Each row was made from one walk, in order. Every step used is in the known rows, and no mark comes twice. Write each row's walk.
Known rows:
tebif -> bunug -> kifog -> satu: [ 24  10   2 -21  22 -27  11 -31  -3 -41   4  27 -26  11  11 -32 -22  36
  -2 -16  17  18   6]
fosimu -> satu -> tebif -> bunug: [  7  10 -25   0  30 -12 -24 -24   6   1 -21  31 -16  16   4 -16 -38  33
  -2 -19  -9  24 -13]
dilotak -> lilosut: [-10 -15 -12   5  17  42 -20 -28  -7   6  -7  13 -27  11  13 -18  -2  35
   3  12 -10  11 -23]
nepagu -> minid -> satu -> tebif -> bunug: [-10  26 -19  -1  33  -9 -13 -18 -10 -21 -13   2 -19  18  -2 -31 -26  43
 -16  -4  -4  17 -20]
dilotak -> bunug -> kifog -> satu: [ 15  10   2 -24  22  10   9 -20 -10 -27  15  38 -20  11  28 -28 -18  55
   0  -4  25  31  12]
tebif -> bunug: [ -4  18 -13  -8  25 -25   3 -34  -1  -4  -7   9 -27  16   3 -13 -25  16
   6  -5  -7  23  -8]
dilotak -> bunug -> kifog -> satu -> fosimu: [  5  46 -11 -24  19  59  -2  -9 -13   6  18  57 -16   9  11 -23 -20  55
  -5  -1  14  39   2]
kifog -> satu -> tebif: [-17  16 -10   8  27 -13 -27 -23 -27  23   5  29 -14  23  10 -26 -26  80
  22 -10   8   1 -12]
nepagu -> minid -> satu -> dilotak -> lilosut: [  5 -33 -22  -8  24  60 -10 -13  -3 -27 -41 -31 -19  17  -1 -26   3  59
 -21  22 -15   9 -26]
tebif -> bunug -> dilotak: [-16  19   7 -27  20 -29  -8 -24   4 -10 -17  14  -3  13   0 -17 -34  48
   1  -1  -6  52   0]
fosimu -> satu -> kifog -> bunug: [ 61 -12  -5 -31  29  -5   1 -14   3 -39 -13  60 -23  11  31 -15 -13  53
  -2 -17  16   5  -3]
dilotak -> satu: [  9  10 -11  37  30  27   7 -45 -18  28 -11  30 -12  12  12 -31  -6  57
   1   6  -4  35  -9]
bunug -> dilotak: [-19  20  16 -19  23   5 -25 -21  -3  14 -13  31   7   9  12 -26 -24  77
   8   5  -3  33  -3]
minid -> nepagu: [-25  21 -20   2  29  27 -13 -25 -27   7  14  15  -3   6  14 -19  -4  38
  10 -12  -3 -21 -19]
fosimu -> satu -> dilotak -> lilosut: [ 21 -50 -27  -8  21  57 -22 -19  11  -5 -49  -2 -16  16   5 -12  -9  49
  -8   6 -19  16 -19]
bunug -> dilotak -> satu: [ -4  11   6  16  24  21  -1 -36 -13  17 -21  30   7   9  10 -33 -15  83
  -5   9  -3  63  -2]
kifog -> bunug -> dilotak -> lilosut: [  6 -21   1 -35   7   5 -10 -16  -2 -27  -8   8 -10   8  15 -13  -4  52
  -8  19   0  39  -8]
bunug -> kifog -> satu: [ 21  10   9 -13  25   2  -4 -29 -10 -19  10  41 -16   7  21 -41 -13  61
   4 -11  21   3   3]
satu -> tebif -> bunug -> kifog: [-16  35  12 -35  30 -20 -33 -33 -12  -9 -22  68  -9  10  16 -29 -49  41
   8 -13   7  25 -12]
nepagu -> minid: [ 11  27 -10 -12  32  23 -11 -24 -19   1  -6  16 -10   9   5 -37  -9  60
   5  10  13 -18 -16]
nepagu -> minid -> fosimu -> satu -> dilotak -> lilosut: [ 28 -24 -32 -21  21  41  -8  -5  15 -25 -41 -36 -11   8   5 -24  -4  59
 -10  11 -16  16 -26]
fosimu -> satu -> tebif -> bunug -> kifog: [ 16  19   1 -26  32   1 -34 -27   7 -21 -27  72  -6   5  18 -32 -43  38
  -7 -22   5  25  -8]
nepagu -> minid -> fosimu: [  1  50 -11 -15  29  -5   3 -12  -4  -3  12 -19  -6   3  15 -39  -8  60
   9   6  -1   7 -19]

Write each row's walk:
[-33  25   6  12  28  10 -32 -31 -29  36 -29  52  14  16  10 -32 -36 102
   9   4  -3  57 -12] | bunug -> dilotak -> satu -> tebif
[ -6  39 -19  25  28  81 -17 -11   3  28  10  28 -13   9   1 -27   1  45
 -21   2 -21  21 -19] | minid -> satu -> fosimu
[-10  11   9 -58  29  25 -12 -21 -10  -7 -38  46   0  15  26 -15 -39  59
   8   8   9  43   2] | satu -> dilotak -> bunug -> kifog
[ -5  27  13 -36  28  32 -12 -22  -8  -9  -5  64  -9   5  35 -26 -28  44
   2   4  14  37   4] | dilotak -> bunug -> kifog
[ 16  -7  -4 -45  25 -33   8 -29  -5 -30 -38   5 -14  22   1 -20 -34  58
   7 -10   8  25   3] | tebif -> bunug -> kifog -> satu -> dilotak
[ 24   8 -34 -39  30  21  13   2  11 -19 -28 -28   0  14  16 -14 -24  63
  -5   9  -5  46  -3] | nepagu -> minid -> fosimu -> satu -> dilotak -> bunug
[ -7  17   2  -9  24 -19 -15 -28 -28  17 -18  47  12  16  16 -26 -29  94
   3   7   5  58  -6] | kifog -> bunug -> dilotak -> satu -> tebif
[ 37   2   1 -15  28 -16  22 -31 -24 -23 -16  56 -24  17  27 -19 -13  66
   7  -3  18  31  -5] | dilotak -> satu -> kifog -> bunug
[ 10 -35 -12 -37  13  -3   2 -26  -3 -45 -40 -10 -29  20  -1 -15 -21  41
  -1   1   0  31  -9] | tebif -> bunug -> kifog -> satu -> dilotak -> lilosut
[ 31  20  -8 -65  32  29   1  -2  12 -39 -33  16   8   3  28 -32 -30  66
 -12   4   9  44   0] | nepagu -> minid -> fosimu -> satu -> dilotak -> bunug -> kifog
[  3  11   8  14  34  23   0 -37 -25   4 -31  71 -23  17  20 -29 -23  80
  16  -8   8  35 -13] | dilotak -> satu -> kifog
[ 24  15   0  -8  33  13 -11  -7  17 -19 -15  46 -20   5  31 -29 -22  68
  10 -25  -4  23 -13] | minid -> fosimu -> satu -> kifog
[ -1  46 -24  30  26  75  -3 -32 -18  54  -5  49  -8  10  -3 -25  -9  56
  -4   8 -12  41 -18] | dilotak -> satu -> fosimu
[ -9  22  11 -14  28  -7 -35 -25 -25   4  -1  60  -7  14  20 -38 -33  82
  16 -15  18   3  -8] | bunug -> kifog -> satu -> tebif
[-15  24   3 -25  26  -1 -23 -16 -27  -2   3  58 -11  17  27 -28 -39  77
  13  -8  22  29   1] | dilotak -> bunug -> kifog -> satu -> tebif
[ 10  49 -23  11  31  87 -13  -6  -5  12   5  20 -10   6  -6 -39   5  54
 -28   9  -9   5 -22] | nepagu -> minid -> satu -> fosimu
[ 33  -4   4 -21  30  -7  10 -13  -4 -46  -3  41 -30  16  31 -20  -5  55
  -9  -8   9  15  -6] | minid -> satu -> kifog -> bunug
[ -8  30   6 -11  31 -10 -16 -42 -18  -6 -31  67  -8  10  14 -35 -43  47
   0 -10   6  49 -10] | dilotak -> satu -> tebif -> bunug -> kifog
[ 25  -5  -2 -51  32  43 -14 -14   8 -19 -43  50   3  10  29 -19 -34  56
  -9  -1   6  43   6] | fosimu -> satu -> dilotak -> bunug -> kifog
[ -4  14  17 -12  27 -11   6 -32 -15 -24 -45  57 -15  17   9 -25 -39  81
   8  -9   5  72  -3] | tebif -> bunug -> dilotak -> satu -> kifog
[ 30  -4   1  -4  36  37 -22 -17   5 -14 -28  72 -22  11  24 -25 -23  67
   8 -23   5   5 -11] | fosimu -> satu -> kifog
[ 42  -6  16 -51  23 -11  -9  -7   6 -42 -24  58  -1   8  26 -20 -23  82
  -3 -11  15  35   5] | fosimu -> satu -> kifog -> bunug -> dilotak
[-26  19   1 -23  18 -52 -16 -17 -11 -12 -13  14  -5  21  -3 -19 -44  75
  11 -10   2  50   0] | kifog -> satu -> tebif -> bunug -> dilotak
[-39  30   7 -30  22 -37 -32 -21  -9   5 -25  29   3  17   0 -17 -51  67
  12  -5  -7  51  -7] | satu -> tebif -> bunug -> dilotak
